What can hang from each mark
tozi: fosuze
rili: fosuze
fabi: bote
vazodib: fosuze
fitan: nebinen
bineg: fosuze
kobev: nebinen
nebinen: monid sapu
sapu: bote nebinen zaken
zaken: sapu vazodib
fosuze: bineg rili tozi
monid: nebinen
bote: sapu

Every row comes from one small tree of marks. Brackets hold a mark, then the marks that hang from it, in alphabetical order. Every link used is in the known rows. Which tree was each row made from?
Known rows
[bote sapu]: -15  -19  -6  8  -19  6  -25  9  4  -18  -4  -8  -12  3  19  -7  3  10  -16  5  -17  0  13  -3  -2  4  11  3
[kobev [nebinen monid [sapu bote [zaken [vazodib fosuze]]]]]: 5  -5  -6  14  -6  -34  -6  13  -16  -21  3  10  -1  24  -3  -23  2  0  10  -3  -8  6  4  10  -7  -6  -16  -1
[sapu bote [zaken vazodib]]: -14  6  -1  5  0  -1  11  5  3  11  13  -4  6  -9  -20  3  -5  -24  1  -14  18  9  -25  8  3  -4  -8  -6
[vazodib [fosuze rili]]: 25  3  -34  -17  -13  12  -5  -4  -2  -7  -34  -7  -14  -11  20  -16  3  0  -5  -2  -24  -15  12  6  6  9  6  12
[tozi fosuze]: 15  9  -14  -2  -13  13  -5  -1  7  -10  -3  -21  -10  11  25  2  6  -6  -13  -5  -10  -6  8  16  -1  -7  6  18
[fosuze bineg rili tozi]: 18  29  -16  10  -2  6  -5  -3  2  17  -8  -13  -33  9  10  8  -8  32  45  12  20  8  30  7  57  -1  27  50
[rili fosuze]: 16  -6  -15  -11  11  6  -32  12  9  1  -4  8  -1  1  8  -5  1  -10  -12  3  -2  -15  23  -9  -7  -12  6  20
[nebinen monid [sapu bote [zaken [vazodib [fosuze tozi]]]]]: -12  -3  9  28  10  -39  7  1  3  -2  8  -3  23  10  -18  -14  -1  10  15  -12  10  -5  16  -3  -5  -1  -9  -9
[zaken sapu]: 18  -15  -7  -10  -35  10  -12  2  19  -4  -3  -9  -33  8  27  4  1  2  -11  4  -2  -10  -7  -13  -5  6  5  8
[monid [nebinen [sapu bote zaken]]]: 9  4  -5  -6  10  -15  -2  10  -6  10  -2  6  24  -13  -15  -5  3  -8  -7  13  12  -4  14  11  -11  7  -5  5
[nebinen monid]: 9  -17  5  8  3  -12  -8  9  -11  -15  -2  1  0  27  10  -21  10  16  -1  -12  -1  0  18  8  -8  7  7  4
[bote [sapu [nebinen monid] [zaken [vazodib [fosuze rili]]]]]: -29  3  2  9  4  2  0  -12  -3  -11  -13  1  -9  -6  8  0  -2  11  3  3  -23  1  0  -6  2  6  -9  -7
[monid nebinen]: 20  -3  -13  -14  7  5  -15  5  -14  6  -12  5  10  -6  3  2  5  -1  -12  12  2  -6  11  14  -9  10  9  9
[sapu bote [nebinen monid] [zaken [vazodib fosuze]]]: -16  16  12  -8  20  12  31  -14  -15  7  -1  2  20  -10  -25  7  1  -29  2  -7  5  0  -24  7  -2  -9  -18  -25
[nebinen monid [sapu zaken]]: 4  -7  8  21  10  -47  4  14  5  -14  8  8  13  22  -6  -34  5  25  8  -11  4  1  29  -6  -15  11  -9  4
[bineg fosuze]: 23  -9  -7  -3  -3  3  -14  15  -11  1  2  2  -5  11  5  0  -1  4  -10  -41  8  -9  10  -5  -3  -1  3  19
[fitan [nebinen [sapu bote zaken]]]: 4  3  15  7  -1  -21  7  19  -3  2  5  18  19  -3  13  -16  3  -3  9  -5  12  18  14  3  -17  3  13  -6
[zaken [sapu bote nebinen]]: 7  -7  9  -27  -29  32  8  -6  7  5  -1  -14  -18  -2  9  16  6  -24  -13  15  6  -8  -14  -6  2  -5  1  -4
[fitan [nebinen sapu]]: 16  -2  11  6  -4  -15  -10  19  -3  1  0  21  16  5  25  -14  4  14  8  -1  2  15  21  0  -16  5  23  -1
[fitan nebinen]: 16  -3  6  -1  -4  -1  -8  17  -11  -3  -5  19  5  6  33  -7  4  4  3  -7  4  15  9  6  -14  4  27  -2
[fabi [bote [sapu [nebinen monid] zaken]]]: -2  -29  4  -3  9  -15  15  7  5  -25  9  1  -5  -6  3  -5  -2  14  -22  3  -3  10  8  4  -4  6  13  -5
[bote [sapu nebinen [zaken vazodib]]]: -29  -1  2  6  -2  10  -9  -2  2  -7  0  2  -6  -6  4  8  -3  5  -6  8  -14  6  -6  -9  0  1  -4  -9
[fosuze rili]: 16  3  -13  -8  -13  7  -4  6  1  2  -17  -3  -18  7  16  -17  -2  11  10  7  -2  10  19  12  21  18  14  31
[zaken vazodib]: 6  -9  -10  7  -3  12  -29  -1  3  14  7  0  0  3  -2  12  -5  11  0  -6  -4  4  -17  0  8  3  13  3
[zaken [sapu [nebinen monid]] [vazodib [fosuze bineg tozi]]]: 9  10  -7  0  -8  23  -13  -36  9  18  -7  -10  -26  -6  9  40  -8  18  15  3  -12  -21  -27  -20  18  -9  1  -4

Write each row's tree
-8  -6  15  19  9  -41  14  13  2  -10  11  1  19  15  -16  -33  7  6  7  -11  13  3  23  2  -11  4  -11  -2 -> [nebinen monid [sapu bote zaken]]
15  3  -9  -4  11  -18  -9  11  -3  7  -5  10  18  -9  -7  -6  2  5  -4  14  6  -6  19  4  -15  12  -3  8 -> [monid [nebinen [sapu zaken]]]
-8  -6  16  -6  -14  26  -3  -25  5  19  8  -10  -10  1  -5  31  -4  -6  4  5  1  -4  -36  -7  8  -4  -1  -9 -> [zaken [sapu bote [nebinen monid]] vazodib]
-21  13  23  -3  20  9  31  -9  -14  10  10  3  19  -1  -28  7  1  -24  7  -4  15  11  -21  10  2  -7  -13  -18 -> [sapu bote [nebinen monid] [zaken vazodib]]
-6  0  1  10  -2  -19  0  12  14  11  17  -1  18  -5  -22  -9  -1  -2  2  -3  12  4  1  -2  -1  0  -4  -1 -> [nebinen [sapu bote [zaken vazodib]]]
-1  -3  1  -13  -15  30  -2  -34  3  13  -8  -13  -11  -14  0  31  -2  -12  -3  0  -13  -18  -39  -10  3  -6  -6  -19 -> [zaken [sapu bote [nebinen monid]] [vazodib fosuze]]
18  36  -21  -1  -2  14  4  -15  6  5  -8  -21  -30  -2  19  0  2  12  13  1  -11  2  11  23  27  -3  9  48 -> [tozi [fosuze bineg rili]]
-12  19  2  -20  10  26  26  -11  -8  14  -1  -1  17  -23  -24  13  -1  -38  -5  -1  5  0  -30  6  2  -12  -14  -23 -> [sapu bote nebinen [zaken [vazodib fosuze]]]
-13  -5  15  25  12  -38  8  6  3  -1  16  2  22  12  -22  -21  1  11  13  -13  11  5  10  1  -7  5  -11  -4 -> [nebinen monid [sapu bote [zaken vazodib]]]
11  -4  -7  2  -18  -25  -5  28  -8  -19  8  8  -6  20  -1  -21  2  -11  1  8  3  13  9  10  -3  -8  -8  8 -> [kobev [nebinen [sapu bote zaken]]]
-24  -8  -15  17  -9  -4  -16  2  10  -12  -4  -3  -13  -11  12  -1  -5  8  -9  -6  -21  -2  -7  -10  -6  4  -5  -5 -> [bote [sapu [zaken [vazodib fosuze]]]]
-1  3  -1  -13  -15  31  3  -39  3  18  -16  -14  -18  -14  2  27  -6  -7  6  4  -14  -13  -34  -5  14  2  -7  -7 -> [zaken [sapu bote [nebinen monid]] [vazodib [fosuze rili]]]
18  12  -17  1  18  4  -32  4  10  13  4  1  -11  4  5  11  -4  5  13  5  12  -15  31  -13  19  -27  16  34 -> [rili [fosuze bineg tozi]]
8  9  -13  16  2  -24  -10  6  18  7  9  1  4  -5  -10  -3  -5  20  13  -2  3  -6  10  -13  4  -1  -1  6 -> [nebinen [sapu [zaken [vazodib [fosuze bineg tozi]]]]]
-30  -1  4  17  4  2  -4  -8  -2  -13  -8  -2  -4  1  8  10  -4  11  3  2  -15  -4  2  -12  0  -3  -7  -15 -> [bote [sapu [nebinen monid] [zaken [vazodib [fosuze tozi]]]]]
-3  -12  0  1  -29  21  -17  -15  17  20  9  -16  -20  -6  2  29  -8  -7  -2  -2  3  -2  -40  -8  9  -1  3  -2 -> [zaken [sapu bote] vazodib]
-6  15  13  -25  5  20  35  5  -9  4  4  0  13  -9  -19  -1  6  -42  -7  6  20  7  -10  10  0  -10  -10  -13 -> [sapu bote nebinen zaken]
-8  12  14  0  23  1  15  -6  -9  4  5  14  8  8  -12  3  -2  3  9  -5  3  8  -14  -2  -3  2  -11  -12 -> [sapu [nebinen monid] [zaken vazodib]]
-5  -28  4  3  11  -13  10  0  6  -19  12  1  -4  -8  -3  2  -7  17  -18  2  -4  11  -1  3  -2  6  14  -6 -> [fabi [bote [sapu [nebinen monid] [zaken vazodib]]]]
-26  -4  10  8  2  1  3  3  -3  -20  -4  2  -6  5  11  -9  3  5  -6  5  -13  4  10  -7  -6  3  -7  -8 -> [bote [sapu [nebinen monid] zaken]]
11  3  -10  1  14  -17  -14  6  -2  13  -2  10  18  -10  -12  1  -2  9  -2  12  4  -4  8  3  -11  12  -4  7 -> [monid [nebinen [sapu [zaken vazodib]]]]
-10  -3  7  23  10  -37  8  0  1  -2  8  2  22  4  -21  -21  3  8  9  -15  4  -2  9  -1  -10  3  -14  -8 -> [nebinen monid [sapu bote [zaken [vazodib fosuze]]]]
2  18  -6  -16  12  17  11  -6  -2  6  -5  9  5  -13  -8  12  -3  -11  -3  -1  -7  -3  -22  -7  -2  -3  -12  -16 -> [sapu nebinen [zaken [vazodib fosuze]]]
4  -10  16  -20  -22  24  11  -10  3  1  -1  -11  -15  6  8  9  7  -17  -8  11  6  -7  -9  -4  -1  -3  -1  -6 -> [zaken [sapu bote [nebinen monid]]]
1  12  13  -9  17  -2  25  5  -10  -10  -2  13  5  13  -2  -13  5  -4  1  -1  6  4  6  -1  -10  2  -10  -8 -> [sapu [nebinen monid] zaken]
-12  20  4  -13  8  24  26  -9  -7  14  0  -4  17  -17  -23  22  -5  -37  2  2  13  -1  -24  4  9  -16  -11  -23 -> [sapu bote nebinen [zaken [vazodib [fosuze tozi]]]]
-2  15  4  -11  13  13  10  -2  -1  10  6  11  5  -4  -10  12  -5  -8  2  3  4  8  -20  -5  1  -1  -6  -10 -> [sapu nebinen [zaken vazodib]]
5  -34  1  -11  -1  3  3  5  6  -21  7  -5  -4  -9  4  2  -2  12  -28  13  -7  8  9  6  1  3  24  -2 -> [fabi [bote [sapu nebinen]]]
-21  -15  10  3  -4  13  -12  -1  -8  -19  -8  -4  -2  9  14  -5  8  11  -11  11  -19  1  17  -2  -2  0  5  -4 -> [bote [sapu [nebinen monid]]]
